What can hang from each mark
K675: K274 K651
K387: K675 K965 K993
K501: K675
K965: K274 K501
K651: K965 K993
K274: K675
K993: K274

Every row comes from one small tree of marks. The marks that hang from a mark follow it in brackets, in the order of their numbers. Every link used is in the known rows. Which tree was each row made from?
Known rows
K651{K965{K274 K501{K675}} K993}: -1.74  -1.23  +1.80  +5.34  +2.08  -0.17  +1.05  +0.48  -2.97  -0.64  -1.31  -2.46  +1.76  +3.64  +6.56  -2.24  +2.37
K965{K274{K675{K651}} K501}: -5.18  -1.41  -2.28  +0.86  -0.29  -2.18  -3.30  -2.97  +0.22  +1.24  -7.06  -3.36  -5.09  +2.09  +1.77  -3.24  +0.71
K274{K675}: -2.89  +2.03  -0.60  +1.48  -0.69  -0.20  -1.07  -1.29  -2.23  +0.14  -1.56  -2.12  -3.08  +1.03  -0.68  +0.29  -0.88
K387{K675{K274 K651} K965}: -0.48  +3.12  +2.08  -1.82  +4.07  -2.69  -1.12  +2.19  +1.28  +0.90  -4.06  -8.22  -3.17  +1.59  +5.46  -0.74  -4.49
K965{K501{K675}}: -3.03  -3.01  -1.58  -0.22  +3.92  -4.30  +2.01  -0.61  -3.02  -2.51  -0.86  -0.12  -0.58  +2.44  +4.50  -0.05  +0.69
K651{K993{K274}}: -1.15  +1.26  -1.10  +2.61  -2.57  +0.48  -0.23  +1.46  -5.54  +1.01  +4.79  +1.48  -0.17  -1.02  +1.99  +8.09  -0.47
K387{K965 K993}: -3.00  +2.96  +2.49  +5.11  -1.50  -0.46  +1.98  +1.32  -2.82  -2.76  +1.50  -1.62  -0.90  +2.07  +2.96  +1.69  -1.48
K651{K965 K993{K274{K675}}}: -1.73  +2.05  +0.95  +5.02  -4.95  +3.92  -2.37  +1.59  -5.22  +0.77  +2.85  -1.78  +0.18  -0.20  -1.48  +4.65  +0.43
K501{K675{K274 K651}}: +0.08  -0.11  +1.40  -4.92  +5.08  -2.01  +0.31  +0.45  -0.81  +2.12  -6.40  -0.82  -1.29  -1.85  +2.82  +1.15  -1.16
K274{K675{K651{K965}}}: -1.51  +1.29  +1.96  +0.83  -3.21  +3.61  -2.29  +0.40  -1.04  -0.15  -4.83  -2.76  -3.90  -1.56  -2.22  -1.84  -0.75
K651{K965 K993}: +0.99  +3.31  +2.99  +4.02  -2.21  +4.42  +1.10  +2.39  -3.85  -0.60  +1.37  -0.23  +1.08  -0.59  +3.00  +1.70  -0.46
K965{K501{K675{K651}}}: -2.27  -3.25  -1.38  -2.09  +2.73  -3.72  +1.21  +0.08  -1.83  -2.21  -3.67  +1.17  -2.35  +0.26  +3.73  +0.35  -0.18
K387{K675}: -1.99  +0.95  +0.83  +1.36  +2.00  -2.79  +0.73  +0.31  -1.11  -1.08  +1.73  -4.69  -4.37  +2.00  +5.06  +1.03  -2.25
K651{K965 K993{K274}}: -0.40  +0.85  +1.34  +4.12  -3.89  +3.99  -0.66  +2.38  -5.53  +0.16  +4.26  -0.34  +0.86  -1.38  +1.12  +5.72  +0.28
K651{K993}: +0.40  +3.75  +0.56  +2.52  -0.88  +1.00  +1.49  +1.34  -4.14  +0.30  +1.94  +1.55  -0.06  -0.26  +3.77  +3.99  -1.51
K501{K675}: -1.19  -0.38  +0.68  +0.37  +3.06  -2.62  +2.14  +0.00  -2.90  -0.99  -0.17  -0.31  -1.38  +1.06  +2.61  +1.17  -0.46
K274{K675{K651{K965{K501} K993}}}: -1.46  +1.72  +0.48  +2.35  -3.45  +3.48  -1.48  +1.41  -2.84  -1.25  -3.64  -0.41  -0.59  -0.24  +1.58  -0.40  -0.01
K387{K675 K965 K993{K274}}: -4.78  +0.80  +1.75  +6.20  -1.52  -3.58  +0.34  +2.07  -3.05  -2.62  +6.07  -5.50  -3.15  +3.54  +4.38  +5.34  -1.84
K965{K501{K675{K274 K651{K993}}}}: -0.03  +0.25  -0.09  -3.33  +4.93  -2.40  +1.04  +1.52  -2.83  +1.22  -5.20  +1.35  +1.75  -0.45  +6.50  +2.73  -0.48

Write each row's tree
-1.75  -2.86  +1.32  -1.81  +5.64  -0.97  +0.31  +0.30  -2.00  -0.56  -4.86  -3.66  +2.38  +1.29  +4.74  -2.74  +1.54 => K651{K965{K501{K675{K274}}}}
+0.57  +2.37  +3.60  +3.91  -2.64  +4.15  -1.05  +1.13  -1.30  +1.76  -3.36  -1.58  -1.93  -1.17  +3.26  -0.51  -0.15 => K675{K651{K965{K274} K993}}
-6.09  -0.09  -0.24  +4.27  -4.53  -0.64  -1.40  -0.86  -4.59  -0.23  +2.34  -0.21  -2.83  +0.09  -1.49  +6.27  +0.94 => K387{K993{K274{K675}}}
+1.63  +3.03  +3.24  +2.01  -3.29  +4.88  +0.33  +2.79  -2.81  -0.25  -1.42  +1.00  -0.81  -2.97  +2.19  +1.95  -1.44 => K675{K651{K965 K993}}
-0.37  +4.68  +0.35  +1.31  -3.04  +1.74  -0.79  +1.02  -2.73  +1.13  -2.38  +1.16  -2.54  -1.27  +0.38  +3.20  -1.93 => K274{K675{K651{K993}}}
-3.62  -1.79  +3.82  +3.63  -4.20  +0.70  -0.78  +2.17  -2.46  -1.92  +2.08  -3.02  -5.17  -1.59  +2.48  +5.02  -0.32 => K387{K675{K651{K965}} K993{K274}}
-2.51  +2.49  -1.41  +3.36  -3.56  +0.65  -1.84  +0.63  -5.55  +1.60  +3.33  -0.01  -0.99  +0.06  -0.72  +6.99  -0.25 => K651{K993{K274{K675}}}
-3.48  -3.82  -1.06  -0.11  +3.46  -4.62  -0.21  -1.68  -0.38  -0.14  -5.69  -1.35  -3.42  +2.12  +4.86  -2.22  +1.14 => K965{K274 K501{K675{K651}}}
-0.26  +2.58  +3.36  +5.98  -1.49  +3.67  -0.31  +0.61  -2.49  +1.48  -0.64  -2.82  -0.16  +1.11  +4.05  -1.09  +0.69 => K651{K965{K274} K993}
-1.77  -2.55  +0.21  -0.57  -1.30  +1.78  -0.99  +0.42  -1.22  -2.19  -4.12  -1.05  -2.40  -1.46  +2.39  -1.89  +0.18 => K675{K651{K965{K501}}}
-1.98  -1.73  -0.78  +3.59  -2.98  +2.20  -0.94  +1.81  -5.78  -1.26  +3.57  +0.03  +1.67  +0.14  +2.93  +4.45  +1.41 => K651{K965{K501} K993{K274}}
+2.32  +3.62  +3.82  -1.18  -0.13  +4.85  -0.80  +2.74  -2.02  +2.60  -4.83  -0.82  +0.90  -3.70  +3.25  +1.67  -1.40 => K675{K274 K651{K965 K993}}
-1.55  -0.75  -0.32  -3.33  +5.99  -4.07  +0.16  +1.44  -0.43  -0.59  -6.64  -3.68  +0.68  +2.11  +4.88  -1.75  -1.64 => K387{K965{K501{K675{K274 K651}}}}
-0.67  +0.73  +0.68  +3.53  -1.42  +2.83  +0.84  +1.85  -4.25  -2.00  +0.68  -0.17  +1.85  +0.79  +4.86  +0.39  +0.49 => K651{K965{K501} K993}
-0.09  -0.15  -0.06  +0.47  -1.08  -1.20  +0.77  +2.44  -4.93  +0.70  +1.82  +3.06  -1.12  -1.91  +1.65  +8.30  -0.72 => K501{K675{K651{K993{K274}}}}
-7.58  -0.81  -1.74  +5.75  -3.34  -2.63  -1.58  -0.02  -4.42  -2.94  +2.10  -3.02  -0.89  +4.07  +0.46  +3.45  +0.59 => K387{K965{K501} K993{K274{K675}}}
-3.54  -0.52  -1.98  -0.45  -3.73  -0.33  -3.48  -0.60  -2.60  +1.43  -1.57  -0.99  -4.98  -1.90  -3.21  +4.60  -0.82 => K993{K274{K675{K651}}}
-1.74  -0.90  -0.31  +1.84  +2.33  -3.02  +0.94  -0.01  -2.01  +0.44  -3.63  +0.66  -1.17  +2.04  +6.61  +0.46  +0.80 => K965{K274 K501{K675{K651{K993}}}}
-0.28  +1.09  -0.79  +0.72  -3.72  +0.97  -0.94  +1.79  -4.65  +1.27  +1.86  +2.88  -2.09  -3.17  +1.16  +8.41  -1.39 => K675{K651{K993{K274}}}
+2.39  +2.42  +4.47  -1.32  +2.69  +2.70  +0.78  +3.14  -2.43  +1.80  -5.02  -0.36  +2.03  -2.46  +3.68  +1.48  -0.80 => K501{K675{K274 K651{K965 K993}}}
-1.29  +5.83  +1.18  +5.10  -2.08  +0.54  -2.18  +0.72  -0.69  +1.84  -3.99  -4.44  -2.48  +2.79  +1.62  -1.11  -2.18 => K387{K965{K274{K675{K651{K993}}}}}
+0.21  +0.57  +1.63  +2.14  -5.03  +4.29  -1.42  +2.93  -4.35  +0.69  +1.39  +1.04  -1.15  -3.57  +0.31  +6.09  -0.49 => K675{K651{K965 K993{K274}}}
-0.54  -0.41  +1.59  +3.30  +1.62  +0.59  +2.49  +2.06  -4.55  -2.80  +0.69  +0.17  +2.74  +1.95  +5.55  +0.25  +1.08 => K651{K965{K501{K675}} K993}
